Known rows, with every way that one mark hangs from another
nurane[mefe[rimogo] razuk sibu[tedolu]]: [ 52.2 -44.3   4.6  -0.7  -0.5  38.4 -27.3   2.8  -6.1  20.9 -66.4  17.4
  34.6   5.4  22.1 -25.7  22.8   5.7 -10.9  -1.9]
tedolu[razuk sibu[rimogo]]: [-12.5  69.9  18.0 -23.3   1.2  13.6   6.9   2.2  34.3 -31.0  10.6  27.7
 -23.3  30.3   1.1 -20.9  17.7 -23.6  -0.6   5.9]
sibu[rimogo[mefe] tedolu[fusomuz]]: [ 37.2  56.3   3.0  33.4  -7.8  -9.5  -8.5  43.4  -1.2 -54.2 -15.1  -2.4
  -9.3  21.0  23.3 -50.1 -19.4  30.3  51.0 -25.7]
nurane[mefe razuk sibu]: [ 39.4 -41.6 -15.6 -23.8 -14.8  14.6 -21.6  -0.9 -12.4  17.4 -80.2   2.4
  35.0 -10.4  41.6 -23.9   0.6 -13.1 -20.7 -12.2]
tedolu[fusomuz[rimogo] razuk]: [ 19.2  50.2  -5.1 -34.9 -24.1 -21.2  20.2  -6.7 -25.8 -56.4  36.9  -5.3
 -18.8  -0.5  36.7  21.3 -11.4 -40.6 -29.7 -21.7]
sibu[nurane]: [ 26.6  20.0 -51.0 -19.4  26.0   5.9  21.2 -10.8 -26.9 -12.1 -24.3  35.5
  14.5   2.0   3.9  -1.2 -18.8   9.7 -28.9  12.0]
sibu[rimogo]: [ -1.7  51.8 -15.6   3.6  -3.6 -14.3   2.9  17.4   0.0 -37.1 -46.3  -5.5
  -8.5   5.0  16.7 -39.4 -26.5  13.9   0.7 -15.8]
sibu[tedolu[fusomuz[rimogo]]]: [ 23.4  26.2 -10.1   8.5 -19.3  -8.6   1.6  12.0 -29.8 -47.0  27.7  -6.8
  14.1  23.6  33.0  -7.6 -25.2  -6.7   7.6 -31.5]
nurane[mefe[rimogo] sibu]: [ 21.3  -1.4 -13.9 -18.7  38.3  31.0 -13.5  -6.0 -15.5  18.0 -87.0   5.0
  11.8   1.7  -2.7 -43.3  20.6  34.6 -13.8  10.0]
nurane[mefe razuk]: [ 28.5 -28.9 -16.2 -21.6 -25.3  15.1 -18.8 -28.6 -16.1 -10.1 -76.7   4.2
  -4.8 -14.4  45.6 -15.1 -19.0 -49.1 -28.2 -13.1]
tedolu[razuk]: [ 17.6  33.9  -5.6 -44.8 -16.6   9.6  22.7  -5.9 -13.8 -23.2 -12.2  32.8
 -23.8  -0.6  35.7  13.2  19.3 -42.2 -33.6   3.1]
tedolu[fusomuz]: [ 20.5  35.7 -21.5 -19.5 -10.5 -20.5  10.2 -11.5 -16.7 -37.7  -5.2  -8.9
  -6.9  -7.8  49.5   3.5 -23.9  -7.0 -25.4 -30.3]
fusomuz[rimogo[mefe]]: [ 23.0  45.4 -57.9 -13.7  -5.2 -42.4  17.2 -20.9 -68.4 -45.8 -18.0 -22.2
 -42.8  -2.0 -26.2 -39.3 -50.9 -18.4  28.2   0.0]
sibu[tedolu]: [ 25.5  13.2 -12.9  -0.1 -11.5  19.3   3.9  10.0 -22.8 -20.4  -9.8  25.5
  11.5  26.8  29.2 -13.9  -3.6  -7.7   2.3 -10.1]
fusomuz[rimogo]: [  2.8  33.3 -45.6 -16.2 -10.0 -32.2  17.2 -18.8 -53.5 -41.4  -6.2 -19.0
 -14.5   5.0  -2.9 -21.1 -46.6 -24.6  -6.7 -11.6]
mefe[rimogo]: [ 17.0  33.0 -33.2 -20.6  20.2  -0.3  23.9 -33.4 -21.2 -18.1 -37.2  11.5
 -35.0  -3.4  -5.4 -12.6  -3.0   3.0 -29.4  10.8]
tedolu[fusomuz razuk sibu[nurane]]: [ 18.2  54.7   0.3 -34.8  21.0  14.8  17.7 -15.9  25.8 -24.2  54.2  42.7
   1.0  21.7  15.9  25.8  15.5 -20.9 -28.3   3.8]
nurane[mefe[rimogo] razuk sibu]: [ 42.3 -35.0 -15.0 -20.8   4.3  19.2 -17.8 -15.3  -9.9  19.6 -84.0   3.9
  19.4 -14.4  15.8 -23.2  10.2   0.7 -29.6   1.0]
tedolu[fusomuz sibu[nurane]]: [ 10.2  44.6 -25.8 -16.2  30.1  -0.1   7.9 -25.2  11.2 -23.5  34.8  19.8
  12.1  20.4   7.1  -2.5 -19.8   5.8 -14.7  -7.3]
rimogo[mefe]: [ 39.1  39.0 -49.3 -20.8   0.9 -17.9  17.0 -15.0 -45.9 -26.6 -46.4   9.2
 -45.7  -8.9  -4.6 -36.4 -19.1 -10.1  22.2   9.3]
nurane[sibu]: [ 26.5   7.9 -29.7 -28.0   5.0  -6.9  14.3  14.2 -25.2   5.8 -36.8   7.5
  28.2   4.6  16.9 -18.7   3.3  20.6 -11.4  -4.5]

Rows
[ 42.8  10.4  11.9  -3.8  20.1  63.3  -9.1  21.8   2.2 -17.4  -1.8  54.0
  33.4  21.8  39.4  11.0  26.2   3.2 -15.8   1.2] -> sibu[nurane[mefe] tedolu[fusomuz razuk]]
[ -8.1  54.4 -23.7 -12.7  -0.7 -32.7   3.5 -30.7  -8.5 -49.1  49.7 -25.2
  -8.4  20.6   0.3 -15.2 -42.7 -20.6   2.7 -24.5] -> tedolu[fusomuz[rimogo] sibu]
[ 12.0  74.8  -6.3 -31.3  -2.9 -25.0  13.4 -25.6  -8.3 -54.5  60.7  -3.1
 -42.2  18.7  -6.5  -6.9  -8.1 -44.3  17.6  -2.9] -> tedolu[fusomuz[rimogo[mefe]] razuk sibu]
[ 24.6  21.8   2.0  14.6   0.1   7.9  -7.2  58.5   1.7  -5.8 -30.3   7.2
  49.7  29.5  17.3 -45.6   7.8  49.7  20.4 -14.9] -> nurane[sibu[rimogo tedolu]]
[ 57.1 -36.3 -12.0  -8.1 -32.1  -0.2  -2.4  25.5 -16.0   6.9 -16.8  19.7
  53.9  11.5  42.1  -3.0   4.6  -7.0  -9.8 -16.5] -> nurane[razuk sibu[tedolu]]
[ 23.3  34.9 -10.7  33.0  22.2  27.0   1.0  45.9   7.2 -26.8 -15.0  38.1
  40.1  34.4   4.5 -33.5 -13.0  47.1  13.4  -2.6] -> sibu[nurane rimogo tedolu]
[ 48.9  23.4   2.4  -9.0   8.6  35.8  16.4  25.1  -3.4 -27.3  34.6  58.4
  32.8  23.3  38.1  26.6  19.9   3.2 -20.5  -2.3] -> sibu[nurane tedolu[fusomuz razuk]]
[ -0.4  66.7 -12.3   6.1  32.2  -6.6  -2.4   0.4  35.2 -35.4  25.6   6.1
  12.9  22.6   1.8 -22.6 -29.4  29.9   1.4 -14.5] -> tedolu[fusomuz sibu[nurane rimogo]]
[ 13.2  45.0 -10.6   3.9   9.5 -13.2  -4.7  -4.1  39.8 -35.2  25.0   5.7
  17.4  17.2  14.2 -12.5 -36.0   8.2  -9.9 -21.8] -> tedolu[fusomuz sibu[nurane[razuk] rimogo]]
[ 25.2   4.0 -19.4  10.3  12.0  16.3 -18.7   9.2  10.6 -18.8 -70.7  16.0
  21.2  -3.6  15.2 -34.0 -32.4  13.5 -15.0  -7.1] -> sibu[nurane[mefe razuk] rimogo]
[ 31.7 -21.1 -17.2 -17.9  -9.0  21.8 -15.1 -45.1 -11.7  -5.7 -79.7   7.3
 -22.2 -18.2  23.0 -14.1  -8.9 -33.9 -39.0  -1.3] -> nurane[mefe[rimogo] razuk]
[ 48.5  12.3   0.1  32.4  -7.0   8.0  -6.2  40.3  19.0 -38.9   8.2  25.0
  48.9  18.6  40.8  -6.1 -29.7  25.3  -4.4 -29.1] -> sibu[nurane[razuk] rimogo tedolu[fusomuz]]
[ 30.9  -9.9   3.7   1.6  32.3  49.6 -21.8  14.9 -11.4  20.3 -71.7  17.8
  28.4  20.1  -0.7 -42.8  31.8  38.9   3.4   7.2] -> nurane[mefe[rimogo] sibu[tedolu]]
[ 34.3  47.3  19.2  18.2  11.0  27.9   5.1  56.7  25.6 -42.1  22.1  43.0
  35.8  30.1  32.2   0.3  10.0  33.2  -1.3 -12.1] -> sibu[nurane rimogo tedolu[fusomuz razuk]]
[ 38.8   6.8   5.3  -2.5  38.1  75.7  -1.2   8.0  -3.6  -2.5 -26.4  70.0
  11.9  26.0   1.5  -2.3  38.1   7.1 -16.7  27.7] -> sibu[nurane[mefe[rimogo]] tedolu[razuk]]
[ 31.9  17.4 -30.5   5.8   2.4  -7.4   6.3  11.4   8.9 -27.7 -34.8  20.7
  23.0  -2.9  13.8 -16.1 -36.9  16.1 -23.2  -9.2] -> sibu[nurane[razuk] rimogo]
[-12.6  46.0 -13.3   6.3  42.3  27.7 -17.9  -6.4  28.2 -11.6 -31.2  20.9
   9.1  31.3 -22.9 -52.7 -16.6  21.7  10.4   9.5] -> tedolu[sibu[nurane[mefe] rimogo]]
[  6.9  57.0  15.8 -39.0  -5.1   2.1  12.4 -16.9  24.0 -34.0  48.8  21.1
 -20.5  19.2  32.7  17.2  19.2 -38.8 -21.2  -8.7] -> tedolu[fusomuz razuk sibu]
[  2.6  51.9 -36.9  -8.5  27.0 -20.5   9.0 -27.9  -9.7 -41.4  56.9  -4.4
   8.0  21.8 -13.1  -8.5 -47.3  -1.3  -3.1 -11.3] -> tedolu[fusomuz[rimogo] sibu[nurane]]
[  9.1  65.2 -31.8  -9.9   6.8 -40.8   2.0 -34.9 -22.8 -51.5  41.3 -26.3
 -32.4  15.9 -15.5 -32.2 -46.2 -18.4  30.8 -14.6] -> tedolu[fusomuz[rimogo[mefe]] sibu]
[ 52.8   5.7 -24.3  -5.3 -20.6 -32.4   0.6  26.2  -9.2  -9.8 -53.0  -7.5
  15.7  -9.0  15.3 -39.1 -16.4  14.5  13.7 -13.8] -> nurane[razuk sibu[rimogo[mefe]]]
[ 19.8  60.1 -46.2  -5.0  30.3 -28.8   9.7 -31.4 -21.5 -45.1  46.5  -4.6
 -11.5  19.1 -30.5 -23.6 -48.3   1.7  23.2  -3.7] -> tedolu[fusomuz[rimogo[mefe]] sibu[nurane]]
[ -5.7  55.2  16.5 -13.9  30.7  44.1  -9.1   4.7  41.6 -16.2 -10.3  43.4
  -2.2  34.0 -10.6 -26.5  20.3  -6.4  -2.6  19.8] -> tedolu[razuk sibu[nurane[mefe] rimogo]]
[ 29.1  38.0 -24.7  -2.1  11.9 -19.9   4.4  36.4 -12.7  -9.1 -57.3  -8.9
   8.5   4.9  -4.1 -59.4  -5.4  48.6  28.1  -3.1] -> nurane[sibu[rimogo[mefe]]]
